Each row comes from the steps of one path. Every step used is in the known rows, and no mark comes twice. Write the path behind each row, first mark first.
Known rows:
kilad/lumap/geme/nirezoz/samod/kadi: [ 1.35 -0.59  3.33 -0.10 -0.81  2.21 -2.91 -2.07  0.62  1.13 -1.04 -0.79
  0.06  1.11  1.89 -0.34  1.41 -0.57 -1.15 -2.73  0.61  1.96]
pevat/samod: [-4.11  0.61  0.37 -0.41  1.33 -2.10  0.43  1.17  1.47  0.29  1.07  1.31
 -0.05  0.27 -1.54  2.55  0.04 -1.70  1.15  1.27 -0.48 -2.40]
pevat/samod/kadi/lumap/kilad: [ 0.80 -0.48 -4.64  2.02  0.78 -2.68  0.99 -3.94 -4.41  0.22  0.52 -1.78
 -1.32  1.62  0.74  0.65 -2.15 -0.01  0.83  0.36 -0.55 -0.71]
geme/samod: [-2.45  1.07  4.39 -1.78  0.61 -0.29 -0.11  2.66  2.55 -0.58  2.27  0.84
 -0.49 -1.17 -3.47 -0.40 -0.84  0.56  2.49 -0.30  1.04 -1.07]
kadi/pevat/lumap/kilad: [ 2.87  1.05  0.00  1.54 -0.35 -2.64 -0.11 -1.44 -0.66 -1.30  0.98 -3.52
  2.13 -0.40 -0.66  0.04 -0.99  0.82 -0.53  0.50 -0.12 -1.24]
samod/kadi/pevat: [ 2.24  0.33  0.15  1.75  1.66 -0.22 -0.44  0.46 -3.07  0.38  0.30 -1.24
  1.71 -0.57  1.26 -0.56  0.44  0.07 -2.34  1.77  0.05  0.22]
pepiz/geme/samod/kadi/pevat: [ 2.95  0.73  0.13  0.83  1.68 -0.38 -1.51  0.88 -1.45 -0.22  2.03 -1.00
  1.24 -1.14 -0.79 -0.79 -2.02  0.65 -1.24  1.19  0.77  1.09]
nirezoz/samod/kadi/pevat/lumap/kilad: [ 3.99  0.57 -0.84  1.86 -0.70 -2.01 -1.55 -2.79 -1.24 -1.20  0.83 -4.26
  1.98  0.40  0.82  0.10 -0.83  0.86 -0.83  0.64  0.34 -1.16]
kadi/lumap/kilad/pevat/samod: [-3.43 -0.29 -6.10  0.91  0.71 -1.64  0.55 -1.48 -2.44  0.54  1.51  3.90
 -0.03  0.23 -0.59  2.29 -1.96 -2.09 -0.63  2.21 -0.73 -4.04]
nirezoz/samod: [-1.98  1.11  2.32 -0.94 -0.87  0.40 -1.58  1.25  3.36 -0.53  0.55  0.28
  0.48 -0.10 -0.97  3.25  1.01  0.83  0.98  0.88  0.62 -1.48]
nirezoz/samod/kadi: [ 0.75 -0.19  2.12  0.63  0.14  1.13 -1.45 -0.90 -0.85  0.12 -0.79 -0.44
 -0.46  0.86  1.06  0.52  1.06  0.80  0.41  1.67  0.76 -1.02]
pepiz/geme/nirezoz: [ 1.86  0.00  3.33 -0.44  0.82  0.55 -1.27  1.77  2.08  0.24  0.45 -2.35
 -0.74 -0.54 -1.36  1.22  0.32  2.50 -0.07  0.13  0.02  2.29]
nirezoz/samod/kadi/kilad: [ 0.60 -1.53  1.01 -0.78  0.19 -0.61  2.51  1.58 -0.21  0.68 -2.47 -0.60
 -2.44  0.08  1.98  0.19  2.31  1.32  0.59 -0.27 -0.12  1.34]
pepiz/geme/nirezoz/samod/kadi/pevat: [ 4.25  0.02 -1.13  1.32  0.97  0.33 -3.21  0.12 -0.54  0.27  1.06 -2.56
  1.55 -0.33  1.48  1.40 -0.06  0.87 -2.96  0.59  0.50  2.29]
kadi/lumap/kilad: [ 0.20  0.40 -2.86  1.23 -0.21 -2.25  1.67 -1.96 -2.54 -0.48  0.65 -1.67
 -0.85  0.43 -0.70  1.20 -1.87  1.25  1.14  0.14 -0.51 -0.50]
kilad/lumap: [-3.04  1.86  6.55 -0.67 -0.99 -0.66  1.70  0.46  2.10  0.63  0.48  1.41
  0.56 -1.10 -2.43  0.59 -0.80  0.37  2.10  0.06  0.39 -0.44]
pepiz/geme: [ 0.58  1.73  3.21 -0.20  0.28 -0.31  0.44  1.94  2.19 -0.77  0.49 -0.18
 -0.25 -0.82 -3.17  1.81 -2.17  2.51  1.62  2.99  0.10 -0.16]
geme/samod/kadi/pevat: [ 1.83  0.38  0.45  0.83  1.83 -0.45 -1.07  0.96 -1.92  0.13  1.83 -0.88
  1.44 -0.98  0.00 -1.33 -0.49 -0.28 -1.44  0.62  0.71  0.47]
samod/kadi/kilad/pevat: [-0.42 -1.84 -0.68  0.06  0.78  1.50  3.26  1.84 -3.74  1.10 -2.54  4.84
 -1.52 -1.17  1.51 -1.80  1.68  0.62 -1.27  2.62 -0.49 -2.07]
nirezoz/samod/kadi/kilad/pevat: [-0.55 -1.76 -1.72 -0.35  0.05  1.91  1.80  1.50 -2.42  0.90 -2.26  4.73
 -1.44 -0.95  1.77 -0.47  1.50  0.46 -1.26  2.40 -0.09 -1.96]
pepiz/geme/nirezoz/samod/kadi/kilad: [ 2.67 -1.82  0.93 -0.84  0.41 -0.34  1.40  1.61  0.53  0.83 -2.10 -2.01
 -2.87  0.03  1.79  0.56  1.72  2.21  0.02 -0.76 -0.10  3.40]
kilad/pevat/lumap: [-1.27  1.02 -0.37  0.19 -1.25  1.71 -0.01  0.32  0.50 -1.32 -0.16  1.99
  2.00 -0.43 -0.75 -0.93  0.33 -0.11  0.64  3.24 -0.19 -4.14]
nirezoz/samod/kadi/pevat/lumap: [ 2.04  1.30 -1.52  1.17 -0.77  0.03 -2.26 -1.16  0.59 -1.36  0.75 -3.40
  3.01  0.49  1.37 -0.07  0.65 -0.36 -0.55  1.21  0.22 -0.43]
pepiz/geme/nirezoz/samod: [ 1.01  0.36  1.76 -1.20 -0.59  0.95 -3.36  1.32  4.36 -0.20  1.04 -1.96
 -0.23 -0.05 -0.84  3.67  0.39  2.08  0.04 -0.18  0.64  1.48]
pevat/lumap: [-0.92  1.73  1.97 -0.07 -1.07 -0.18  0.33  0.38  2.49 -1.56 -0.01 -2.28
  1.46  0.30 -1.11 -0.34  0.84  0.57  2.34  1.62 -0.13 -1.75]
lumap/geme/nirezoz/samod/kadi: [ 2.08 -1.01  1.76  0.10 -0.12  2.58 -3.34 -1.40 -0.09  0.61 -1.40 -1.34
 -0.29  1.43  2.34 -0.16  2.22 -0.35 -1.69 -1.93  0.39  1.38]
lumap/kilad/kadi/pevat/samod: [-1.95 -1.25 -2.91  1.15  2.06 -5.00 -0.18  0.50  0.26  0.48  3.43 -0.27
  0.74 -0.59 -0.73  1.70 -0.20 -1.80 -2.14  0.55  0.40 -0.57]
samod/kadi/pevat/lumap: [ 2.28  1.26 -0.99  1.52 -0.05 -0.21 -0.82 -0.97 -0.52 -1.17  0.36 -3.40
  2.85  0.27  1.19 -1.50  0.49 -0.17 -0.46  1.63 -0.13 -0.45]

Which path is each row?
[-0.24  0.44  5.40 -1.57 -0.55 -1.49  3.41  0.98  1.32  1.03 -0.30  0.75
 -2.10 -1.31 -1.85 -1.29 -2.01  1.36  2.68 -1.35  0.54  2.75]	pepiz/geme/samod/kadi/kilad/lumap
[ 1.06  0.29 -0.90 -1.06 -1.62  1.62 -4.91  0.06  4.67 -0.61  0.69 -2.67
  2.51  0.72  1.36  2.16  2.03 -1.42 -2.37 -3.80  0.02  2.23]	kadi/pevat/lumap/geme/nirezoz/samod
[-2.09  0.62  4.50 -2.01 -1.71  0.19  2.42  0.89  3.21  0.75 -2.16  2.25
 -0.13 -0.48 -0.73 -0.55  0.58 -2.10 -0.19 -4.92 -0.75  2.45]	kadi/kilad/lumap/geme
[-2.50  0.80 -2.54  0.36  1.82 -2.79 -0.38  1.37  0.90  0.38  2.25  0.44
  1.75 -0.47 -0.74  3.01 -0.25 -2.30 -1.35  1.10 -0.52 -1.35]	kadi/pevat/samod
[ 1.64  0.97  2.08  0.91 -0.74 -2.18  0.57 -1.65 -0.22 -1.31  0.22 -3.03
  0.73  0.21 -1.34 -0.27 -0.70  1.58  1.45  0.71 -0.06 -2.17]	pevat/lumap/kilad
[ 0.09  0.53 -4.25  0.48  0.29  0.09  0.25 -1.48 -1.87 -0.54  1.57 -0.96
 -1.42  1.04 -0.79 -0.44 -3.17  0.82  2.60  0.84  0.22  1.49]	pepiz/geme/samod/kadi/lumap
[ 0.34 -0.16  3.88 -0.05  1.32  0.49 -0.22  0.24 -1.63  0.07  0.57 -0.05
 -1.08 -0.03 -0.90 -2.50 -0.34  0.79  1.65  0.76  1.06 -0.90]	geme/samod/kadi
[-1.27  0.09 -1.45 -0.57 -1.18  0.87  2.15  1.38  0.77 -0.80 -1.40  1.63
  0.59 -0.82  0.15 -1.15  1.20  0.23  0.73  1.92 -0.67 -2.35]	kadi/kilad/pevat/lumap
[-0.63  1.47  3.92 -1.79  0.45 -0.41 -0.66  2.75  3.57 -1.12  2.64  0.64
 -0.70 -1.38 -4.81  0.60 -3.27  1.82  2.89  0.88  1.10 -0.03]	pepiz/geme/samod
[-0.91 -0.20 -4.30  1.37 -0.39  0.58  1.10 -1.41 -4.09  0.06  0.39  3.89
 -0.07 -0.60 -0.28  0.40 -1.81  0.50 -0.84  2.64 -0.42 -3.41]	kadi/lumap/kilad/pevat
[ 1.42 -1.09  2.02 -1.36  1.11 -1.18  3.20  2.46 -0.10  0.32 -1.19 -0.40
 -3.29 -0.76 -0.49 -1.68 -0.23  2.10  1.84 -0.33  0.23  2.26]	pepiz/geme/samod/kadi/kilad
[-1.21  0.01  4.57 -1.13 -1.17 -1.06  2.90  0.12  1.15  1.32 -1.38  0.80
 -1.50 -0.64  0.29 -0.15  0.31  0.65  1.62 -1.47  0.29  2.04]	nirezoz/samod/kadi/kilad/lumap
[-2.22  1.69  5.20 -1.30 -1.82  1.20  0.04 -0.31  3.03  0.38 -0.87  2.60
  1.34 -0.21 -1.64 -0.24 -0.47 -2.32 -0.05 -3.40 -0.31  0.82]	kilad/lumap/geme
[-0.21 -1.86  1.73  0.99 -0.12 -3.79  1.07 -0.54  0.87 -1.05  1.91 -2.28
 -0.64 -0.34 -1.30 -1.88  0.68  1.60  0.76  0.77  1.30 -0.41]	pevat/lumap/kilad/kadi
[ 1.88  0.40  3.60 -0.13  1.22  0.48 -0.50  0.36 -0.63 -0.32  0.95 -0.24
 -1.32 -0.10 -2.06 -1.63 -2.43  1.66  1.91  1.65  1.15  0.01]	pepiz/geme/samod/kadi
[ 1.20 -0.21 -5.76  0.93 -0.38  1.08 -1.76 -2.42 -0.99 -0.01  0.57 -2.52
 -1.27  1.84  1.57  1.75 -1.20  1.16  0.80  0.13 -0.08  2.66]	pepiz/geme/nirezoz/samod/kadi/lumap
[-0.88 -0.60  2.47 -2.34 -1.92  1.19 -1.81  0.90  5.13  0.88 -0.74 -0.28
 -0.30  0.08  0.90  2.02  2.21 -0.77 -1.05 -5.35  0.00  3.68]	kadi/kilad/lumap/geme/nirezoz/samod
[ 3.07 -0.65  0.25  0.24 -0.24  1.98 -3.17 -0.94  0.66  0.11 -0.92 -3.45
  1.99  0.84  2.39 -1.91  2.47 -1.61 -3.12 -3.98 -0.63  2.97]	samod/kadi/pevat/lumap/geme/nirezoz
[-0.54  0.27 -4.22  0.13 -1.45  2.23 -1.73 -2.69  0.05 -0.32 -1.15  0.36
  0.25  2.13  1.71  0.31 -0.21 -2.51 -0.49 -3.02 -0.68  1.65]	nirezoz/samod/kadi/lumap/geme
[ 0.17 -0.49 -1.43  0.13 -0.82  1.37  1.97  0.08 -1.07 -0.59 -2.09  1.43
  0.16 -0.29  1.38 -2.49  1.19  0.29  0.38  2.59 -0.43 -2.13]	samod/kadi/kilad/pevat/lumap
[-0.84 -1.03 -0.33  0.91  1.43 -2.45  0.08  2.59  0.54  0.01  2.71 -0.62
  1.40 -1.73 -0.41 -0.18  1.12  0.30 -2.35  0.80  0.96  1.15]	kilad/kadi/pevat
[-2.07 -0.25 -6.65  1.39  0.79 -0.80  0.92 -2.69 -3.00  0.35  0.42 -0.70
 -1.06  1.91  1.32  0.82 -1.07 -1.42  1.43  1.08 -0.75 -0.01]	pevat/samod/kadi/lumap
[-0.80 -0.10 -4.42  1.43  0.25  0.30  1.13 -2.17 -3.47  0.06 -0.31 -1.11
 -1.07  1.54  1.39 -0.38 -0.55  0.31  1.56  1.24 -0.50  0.66]	samod/kadi/lumap
[-2.14  0.91  3.87 -2.37 -0.24  0.99 -1.30  1.83  3.40 -0.74  1.16  1.80
  0.30 -0.43 -2.90 -1.06 -0.82 -1.61  0.91 -3.24  0.51  0.20]	lumap/geme/samod
[ 0.00 -0.34 -2.15 -0.19 -1.51  1.46  0.74 -0.16  0.19 -0.76 -1.59  1.52
  0.47 -0.04  1.61 -1.02  1.32  0.29  0.37  2.09 -0.23 -2.25]	nirezoz/samod/kadi/kilad/pevat/lumap
[ 2.73  0.08 -2.74  1.28  0.25 -1.99  0.51 -3.11 -3.40 -0.56  1.40 -2.12
 -1.70  0.75 -1.10 -0.24 -4.17  2.02  1.71  0.37  0.26  0.64]	pepiz/geme/samod/kadi/lumap/kilad
[-0.98  0.10 -1.22 -1.26 -2.03  2.33  0.48  0.43  2.12 -0.81 -2.39  2.76
  1.43  0.12  0.57 -1.64  1.30 -2.45 -1.04 -1.80 -1.17 -0.93]	kadi/kilad/pevat/lumap/geme
[-0.37 -0.69 -1.96 -0.68 -0.39  1.87 -1.55 -0.37  1.25  0.52 -0.46 -1.60
 -0.17  1.14  1.25  0.24  1.71 -1.31 -1.40 -4.62 -1.05  3.44]	kadi/lumap/geme/nirezoz
[ 0.21 -1.31 -1.10  1.82  1.67 -0.17  0.21 -2.18 -4.96  1.06 -0.52  2.92
 -0.54  0.53  0.87 -0.59 -0.58 -1.10 -1.14  3.12 -0.08 -4.09]	lumap/kilad/pevat/samod/kadi
[-4.65  0.15 -1.95 -0.03  1.17 -0.21  0.39  0.95 -0.26  0.64  0.89  5.45
  0.47 -0.42 -1.19  2.09 -0.19 -2.31 -0.61  3.13 -0.44 -4.85]	kilad/pevat/samod
[ 0.09 -1.58  2.42 -1.31  1.26 -1.16  3.42  2.46 -0.71  0.68 -1.48 -0.38
 -3.09 -0.67  0.28 -2.16  1.26  1.29  1.58 -1.00  0.12  1.72]	geme/samod/kadi/kilad
[ 3.05 -0.42 -0.89  1.18  1.13  0.54 -2.90 -0.06 -1.32  0.60  0.82 -2.28
  1.58 -0.11  2.42  0.89  1.50  0.09 -3.30 -0.06  0.38  1.67]	geme/nirezoz/samod/kadi/pevat
[ 0.44 -0.90 -4.73  2.08  0.07  1.10  0.96 -2.48 -6.15  0.25 -0.25  3.56
 -0.46 -0.08  0.81 -0.70 -1.70  0.43 -1.22  2.97 -0.25 -3.29]	samod/kadi/lumap/kilad/pevat
[-1.15  1.07 -0.39 -0.63 -1.97  3.15 -1.38 -0.53  1.93 -1.14 -1.47  2.84
  2.55  0.35 -0.17 -1.30  0.56 -2.68 -1.18 -0.86 -0.75 -2.21]	kilad/pevat/lumap/geme
[-0.94  0.04  3.12 -1.72 -2.14  1.04  0.83 -0.66  2.45  0.89 -2.37  1.95
 -0.10  0.27  0.64 -0.48  0.60 -2.00 -0.39 -4.77 -0.32  2.67]	nirezoz/samod/kadi/kilad/lumap/geme
[ 0.64 -1.61  1.72 -0.33  1.14 -0.99  4.26  1.96 -1.71  0.96 -3.06 -0.51
 -2.70 -0.29  1.59 -1.31  2.45  1.46  0.70  0.18 -0.54  1.49]	samod/kadi/kilad
[ 1.01 -1.27 -2.22  0.04 -0.01  2.28 -1.61 -1.57 -0.73  0.78 -1.12 -1.90
 -0.52  1.67  2.25 -0.97  1.72 -1.31 -1.76 -4.21 -0.86  3.76]	samod/kadi/lumap/geme/nirezoz
[-2.78  0.87 -1.30 -1.98 -0.69  0.86 -1.05  0.50  2.63 -0.86  1.88  1.34
 -0.04  0.27 -2.14 -0.42 -1.93 -2.11  1.57 -3.96  0.09  1.22]	kadi/lumap/geme/samod
[-4.41 -1.03 -3.09 -0.83  1.19 -1.08  2.43  2.20 -0.04  1.05 -0.29  4.90
 -1.06 -0.85 -0.22  1.87  0.41 -2.01 -0.60  1.84 -0.84 -3.23]	kadi/kilad/pevat/samod
